What can hang from each mark:
fetugar: vasek
feti: dekuzi nazemip pinil pulol vasek vegoze
pudore: kurapur mabom
kimele: vegoze
vegoze: feti
bomuri: feti
gobu: pudore tekogeg
luzok: feti
nazemip: mabom
mabom: pudore
kurapur: bomuri
duna: vegoze

Every row comes from one small tree of marks. The marks that hang from a mark follow it in brackets, in alphabetical order. Every link used is in the known rows. Which tree was each row made from?
Known rows:
vegoze[feti[dekuzi nazemip[mabom] pinil]]: 1.56,-2.78,0.17,-1.16,4.38,0.12,0.48,-0.87,-2.96,-0.65,-1.10,-1.08,1.26,0.93,-1.23,0.90,1.62,1.16,1.16,-1.69,0.36,-1.13,-1.42,-1.35,0.83,0.27,-1.46
vegoze[feti[dekuzi nazemip[mabom[pudore]] pinil pulol vasek]]: 1.83,-2.73,-0.78,-0.05,5.89,-0.13,1.78,-0.31,-3.93,-1.54,-1.04,-2.20,0.42,2.66,-2.20,1.13,2.21,2.20,1.52,-2.59,0.58,-1.25,-3.43,-0.88,1.83,-0.12,0.16
vegoze[feti[dekuzi nazemip pinil]]: 1.31,-2.19,-0.41,-0.68,4.32,0.60,0.97,-0.67,-3.29,-1.65,-0.99,0.13,1.45,0.48,-1.79,0.59,0.98,0.73,1.79,-2.07,-1.01,-0.34,-1.20,-1.41,0.69,0.02,-0.02
kurapur[bomuri[feti[dekuzi pulol vasek vegoze]]]: 1.87,-1.42,-0.96,-0.05,3.09,0.60,3.30,1.26,0.15,-3.56,-0.11,-2.61,0.33,1.96,-1.25,0.58,0.75,0.40,1.66,-2.28,-0.92,1.07,-2.80,-0.91,1.20,0.32,1.28
mabom[pudore[kurapur[bomuri[feti[vegoze]]]]]: 1.75,-1.04,-1.04,0.74,0.01,0.12,2.43,1.52,1.07,-1.81,0.14,-1.91,-0.75,1.79,1.41,0.10,-0.34,-0.77,1.38,0.22,0.95,-0.86,-1.47,0.55,2.17,-0.86,1.12
fetugar[vasek]: -0.07,1.06,-0.24,-0.35,0.67,0.14,-0.08,0.09,-0.63,-0.36,-0.16,0.05,0.43,0.69,0.62,0.95,-0.36,-0.25,-0.06,-0.07,-0.63,0.34,0.53,1.44,-0.15,-0.12,0.34
duna[vegoze[feti[dekuzi nazemip[mabom] pinil pulol vasek]]]: 1.87,-2.89,-1.30,-1.04,5.88,-0.08,1.00,-0.54,-3.50,-1.44,-0.74,-1.06,1.74,1.04,-3.17,0.20,1.70,2.14,0.72,-4.29,0.15,-0.03,-2.72,-1.13,0.51,0.27,0.05
vegoze[feti[dekuzi pinil pulol vasek]]: 1.37,-1.50,-1.04,-0.62,4.14,0.50,2.26,-0.31,-3.48,-1.93,-0.44,-0.64,0.40,1.36,-2.74,1.06,1.39,1.94,0.83,-3.96,-0.84,0.62,-1.81,-0.89,0.00,0.12,1.05
pudore[mabom]: 0.00,0.10,0.49,-0.14,-0.64,0.52,0.48,0.39,0.03,0.18,0.79,-0.21,-0.46,0.47,0.18,-0.42,-0.35,0.08,-0.33,0.01,0.84,-0.92,-0.08,0.29,-1.18,-0.69,-0.97
gobu[pudore[kurapur[bomuri[feti]] mabom] tekogeg]: 1.51,-0.04,-0.78,1.88,-0.59,-0.67,2.38,1.33,0.97,-1.23,1.64,-0.96,-1.87,3.62,2.08,-1.99,-0.10,-0.84,1.13,0.46,2.13,-3.37,0.25,0.89,-0.93,-2.13,-0.65
nazemip[mabom[pudore[kurapur[bomuri[feti[dekuzi]]]]]]: 2.09,-1.65,-1.28,1.17,1.19,-0.90,1.27,0.37,0.08,-1.48,0.21,-2.00,-0.26,3.01,2.26,-0.81,0.41,0.54,0.74,0.30,2.46,-2.35,-0.75,0.23,1.95,-0.56,-0.23
vegoze[feti[dekuzi nazemip[mabom[pudore]] pulol vasek]]: 1.59,-1.65,-1.76,0.28,4.41,-0.78,1.19,0.00,-2.99,-0.74,-0.79,-1.85,0.45,3.13,-1.82,1.23,1.65,1.80,1.62,-1.63,0.73,-1.26,-3.18,-0.18,1.35,-0.37,0.26
nazemip[mabom[pudore[kurapur[bomuri[feti[pulol]]]]]]: 1.93,-1.57,-1.50,0.89,1.13,-0.77,2.58,1.16,0.30,-0.60,0.28,-3.27,-1.08,2.77,1.68,-0.84,0.72,0.96,0.87,0.85,2.41,-2.87,-1.56,0.12,2.55,-0.41,0.42
kimele[vegoze[feti[nazemip vasek]]]: 0.64,0.08,-1.93,-0.39,1.55,-0.40,-0.52,-0.65,-1.56,-0.51,-0.21,0.97,2.02,0.57,-2.54,0.71,-0.37,0.38,0.75,-2.76,-0.33,1.34,-0.88,0.36,-0.08,-0.96,0.96
gobu[pudore[kurapur mabom] tekogeg]: 0.75,0.13,0.31,1.58,-0.50,-0.64,0.66,1.11,0.10,0.61,1.17,0.09,-2.42,2.88,1.25,-1.44,0.04,-0.68,-0.01,0.10,1.93,-2.92,-0.15,1.15,-1.82,-2.59,-0.65
kimele[vegoze[feti[dekuzi nazemip[mabom[pudore]] pinil pulol]]]: 2.34,-3.44,-0.56,-0.92,5.14,-0.65,0.44,-0.46,-3.68,-1.30,-1.80,-1.18,1.45,0.45,-2.12,-0.06,2.54,2.36,0.76,-2.21,1.28,-1.61,-2.98,-0.67,1.38,-0.24,0.30
pudore[kurapur[bomuri[feti[dekuzi vasek vegoze]]] mabom]: 2.17,-1.07,-0.85,0.33,1.30,1.14,2.99,1.47,0.48,-2.57,1.31,-1.97,-0.16,3.31,0.20,0.22,-1.02,-0.66,0.81,-2.57,0.60,0.13,-1.73,0.09,0.24,-1.41,0.10
bomuri[feti[dekuzi nazemip pinil pulol vasek vegoze]]: 1.39,-3.37,-0.52,-0.82,6.50,2.43,3.60,0.60,-1.57,-4.38,-1.47,-2.90,0.95,1.04,-2.85,0.60,0.83,-0.20,2.05,-2.71,-1.94,0.94,-3.12,-2.03,2.98,0.69,0.79
duna[vegoze[feti]]: 0.66,0.06,-1.68,-0.89,-0.48,-1.08,-0.41,-0.26,-0.86,0.24,-0.11,1.64,1.35,-0.87,-1.25,-0.13,-0.13,0.96,-0.04,-1.85,0.31,0.42,0.28,0.69,-1.18,0.08,0.62
luzok[feti[dekuzi nazemip pinil pulol vasek vegoze]]: 1.12,-3.71,-0.45,0.03,6.87,2.22,3.65,1.16,-2.25,-4.49,-0.58,-3.07,0.21,0.97,-2.62,1.71,1.39,0.85,1.89,-3.26,-2.11,1.00,-4.38,-2.20,2.82,0.09,0.87
pudore[kurapur mabom]: 0.55,-0.24,-0.13,0.24,-0.62,0.65,0.74,0.72,-0.10,0.99,1.23,-0.31,-0.97,1.32,0.76,-0.63,-1.08,-0.35,-0.41,-0.34,1.23,-1.39,-0.05,0.30,-0.62,-1.66,-0.36
mabom[pudore[kurapur[bomuri]]]: 1.44,-0.03,-0.63,1.71,-0.46,-1.01,0.62,0.97,-0.36,-0.13,1.06,-0.50,-1.08,2.12,1.62,-0.57,0.02,0.19,0.89,0.19,1.39,-1.44,-1.19,0.73,0.58,-1.34,1.24
duna[vegoze[feti[dekuzi nazemip[mabom[pudore]] pinil pulol]]]: 2.25,-3.51,-0.89,-0.79,5.31,-0.82,0.76,-0.10,-3.67,-1.37,-1.41,-0.93,1.20,0.37,-1.93,-0.42,2.47,2.39,1.13,-2.17,1.15,-1.76,-2.88,-0.70,1.16,0.40,0.11
gobu[tekogeg]: 0.03,0.26,0.35,0.74,0.05,-0.86,0.10,0.45,0.30,0.03,0.07,0.15,-0.85,1.25,0.53,-0.45,0.55,-0.24,0.32,0.29,0.08,-0.51,-0.22,0.42,-0.69,-0.48,-0.33
pudore[kurapur[bomuri[feti[vasek]]] mabom]: 1.14,0.32,-1.63,1.04,-0.33,0.75,2.61,0.76,0.73,-1.31,2.09,-1.49,-0.51,3.18,0.72,-0.73,-1.62,-0.46,0.55,-1.33,1.08,-0.72,-0.07,0.43,0.17,-1.41,-0.03

Write each row's tree:
2.00,-1.05,-1.81,1.57,1.09,-0.50,1.81,0.66,-0.32,-2.58,0.41,-0.78,-0.11,2.38,1.59,-1.10,-0.17,-0.05,1.49,-0.01,1.24,-1.58,-0.52,0.16,1.73,-0.60,1.14 => mabom[pudore[kurapur[bomuri[feti[dekuzi]]]]]
1.23,-2.36,-1.84,0.65,3.06,0.30,2.27,0.82,-0.45,-0.49,-0.88,-3.06,-0.47,2.26,0.43,-0.81,0.30,0.11,1.49,1.38,1.49,-2.95,-1.64,-0.48,3.95,-0.36,0.24 => bomuri[feti[nazemip[mabom[pudore[kurapur]]] pulol]]
1.64,-0.69,-0.02,1.31,-0.37,-1.42,0.24,0.68,-0.03,0.93,0.85,-1.68,-1.25,2.61,2.36,-0.29,0.64,0.70,0.08,0.59,2.56,-2.30,-1.42,0.70,0.78,-1.15,-0.08 => nazemip[mabom[pudore[kurapur[bomuri]]]]
1.49,-3.01,0.56,-0.49,6.28,1.85,2.30,0.76,-2.40,-2.88,-1.01,-2.29,0.38,1.03,-2.99,1.09,1.46,0.23,1.62,-3.26,-1.88,1.12,-4.17,-1.99,1.79,-0.06,0.95 => feti[dekuzi nazemip pinil pulol vasek vegoze]
1.58,-0.84,-1.40,0.38,0.51,0.67,3.51,1.55,0.42,-1.14,1.44,-2.25,-0.77,2.20,0.75,-1.49,-0.48,0.25,1.15,-0.05,1.08,-2.32,-0.95,-0.44,0.53,-0.94,0.37 => pudore[kurapur[bomuri[feti[pulol]]] mabom]
2.07,-2.13,-1.01,0.93,2.93,0.13,3.41,0.53,-0.91,-1.81,0.49,-3.80,-1.29,3.36,0.50,-0.54,0.97,1.35,0.53,-1.46,1.86,-1.83,-2.12,-0.20,2.72,-0.29,0.63 => nazemip[mabom[pudore[kurapur[bomuri[feti[pinil pulol vasek]]]]]]
1.24,0.55,-1.15,2.31,-0.19,-0.48,2.52,1.28,0.83,-1.75,2.07,-1.04,-1.94,4.80,1.34,-1.56,-0.51,-0.79,0.87,-0.89,1.81,-2.35,-0.11,1.22,-1.01,-2.39,-0.23 => gobu[pudore[kurapur[bomuri[feti[vasek]]] mabom] tekogeg]
0.74,-1.79,0.86,-0.77,3.27,1.55,2.51,0.79,-1.10,-1.54,-0.47,-2.30,-0.66,0.44,-2.24,1.31,1.12,0.49,0.11,-2.88,-1.09,1.44,-2.99,-0.84,0.83,-0.01,0.88 => feti[pinil pulol vasek vegoze]
1.71,-2.78,-0.59,-0.81,5.97,0.46,1.82,-0.53,-3.69,-1.12,-0.85,-2.15,0.97,2.13,-2.66,1.15,1.94,1.87,1.28,-3.27,-0.26,-0.63,-2.95,-1.52,1.21,0.17,-0.35 => vegoze[feti[dekuzi nazemip[mabom] pinil pulol vasek]]
1.93,-0.92,-1.97,0.93,2.24,0.71,3.62,1.18,-0.52,-2.44,1.66,-2.16,-0.37,3.57,-0.14,-1.04,-0.50,0.43,1.20,-2.15,0.69,-1.20,-1.45,-0.45,0.36,-1.06,0.72 => pudore[kurapur[bomuri[feti[dekuzi pulol vasek]]] mabom]
1.63,-3.99,0.04,-1.14,6.57,1.99,3.20,0.42,-1.19,-3.28,-1.59,-4.14,0.80,1.53,-2.28,0.97,1.53,0.40,1.24,-2.44,-0.79,0.12,-3.39,-2.00,3.30,0.81,-0.62 => bomuri[feti[dekuzi nazemip[mabom] pinil pulol vasek vegoze]]
1.38,-0.24,-1.93,0.82,0.91,0.77,3.73,1.37,0.27,-1.52,1.87,-2.32,-0.83,3.25,0.02,-1.00,-0.87,0.26,0.88,-1.43,0.89,-1.21,-1.30,-0.10,0.50,-1.09,0.71 => pudore[kurapur[bomuri[feti[pulol vasek]]] mabom]
1.18,-0.30,-1.07,0.49,-0.72,0.58,2.42,0.98,0.93,-0.97,1.62,-1.37,-0.38,2.07,1.51,-1.27,-1.21,-0.47,0.72,0.01,1.41,-1.83,0.13,-0.01,0.16,-1.14,-0.28 => pudore[kurapur[bomuri[feti]] mabom]
1.56,-2.13,-0.52,-1.10,3.75,0.28,2.01,-0.04,-3.19,-1.54,-0.86,-0.50,0.49,0.20,-2.01,0.53,1.80,1.89,1.06,-2.49,-0.60,-0.54,-1.52,-1.19,0.19,0.31,0.70 => vegoze[feti[dekuzi pinil pulol]]
0.72,-2.63,-0.50,-0.89,5.04,2.48,3.86,0.74,-0.94,-3.39,-1.25,-3.19,0.35,0.78,-2.73,0.83,0.47,-0.49,1.81,-2.01,-1.73,1.02,-2.85,-1.72,3.18,0.49,0.69 => bomuri[feti[nazemip pinil pulol vasek vegoze]]
1.05,-0.68,-1.18,1.29,1.87,-0.35,1.50,-0.08,0.25,-1.93,0.32,-2.66,0.28,3.14,0.67,0.01,0.29,0.12,1.55,0.38,1.24,-1.17,-1.55,0.07,2.50,0.05,-0.68 => kurapur[bomuri[feti[nazemip[mabom[pudore]] vasek]]]
2.22,-3.56,-1.31,-0.10,4.72,0.75,2.59,1.34,-0.51,-1.67,-1.48,-3.70,-0.19,2.24,-0.19,0.17,0.92,-0.11,1.81,0.24,0.94,-2.10,-3.38,-0.76,4.15,-0.46,0.25 => bomuri[feti[dekuzi nazemip[mabom[pudore[kurapur]]] pulol vegoze]]
1.76,-0.44,-2.38,2.07,1.48,-0.33,2.01,0.44,-0.41,-2.91,0.89,-0.90,-0.15,3.51,0.86,-0.49,-0.65,-0.05,1.27,-1.45,0.87,-0.47,-0.81,0.46,1.59,-0.92,1.37 => mabom[pudore[kurapur[bomuri[feti[dekuzi vasek]]]]]
1.45,-3.08,1.34,0.02,5.14,0.83,0.80,0.18,-1.99,-1.97,-1.29,-2.61,-0.05,2.04,-1.17,1.57,1.59,0.36,0.60,-2.18,0.35,0.09,-3.73,-0.60,2.12,-0.32,-0.67 => feti[dekuzi nazemip[mabom[pudore]] pinil vasek vegoze]
0.52,-2.71,0.23,-1.11,3.64,2.23,2.43,0.34,-0.12,-2.87,-1.47,-2.14,0.80,-0.43,-1.18,0.43,0.21,-1.14,1.57,-0.57,-1.33,0.42,-1.36,-1.40,2.95,0.66,-0.26 => bomuri[feti[nazemip pinil vegoze]]
1.48,-2.51,0.19,-0.56,4.55,0.96,1.50,1.32,-1.13,-1.66,-1.21,-1.72,0.58,0.39,-1.72,0.62,1.29,-0.08,1.99,-0.81,-1.43,0.06,-3.63,-1.58,1.53,0.02,0.77 => feti[dekuzi nazemip pulol vegoze]
0.67,-0.30,-1.98,-0.22,3.13,0.10,1.80,0.16,-2.23,-0.46,-0.21,-0.85,0.72,1.78,-2.68,1.15,0.34,0.80,2.06,-1.84,-1.10,0.28,-2.08,-0.68,0.84,-0.21,1.09 => vegoze[feti[nazemip pulol vasek]]
2.17,-3.42,0.49,-0.62,3.45,1.23,2.67,0.86,0.23,-1.35,-0.37,-3.73,0.16,1.73,0.69,0.25,0.46,-0.69,1.48,-0.68,0.52,-1.23,-2.43,-1.45,3.14,-0.25,-0.82 => pudore[kurapur[bomuri[feti[nazemip[mabom] pinil vegoze]]]]
2.31,-3.13,-0.33,-0.22,6.24,1.80,3.97,0.93,-1.40,-4.82,-0.65,-3.35,0.81,1.81,-2.19,0.49,1.36,0.08,2.80,-2.84,-1.74,0.75,-3.93,-2.23,2.58,0.51,0.99 => kurapur[bomuri[feti[dekuzi nazemip pinil pulol vasek vegoze]]]
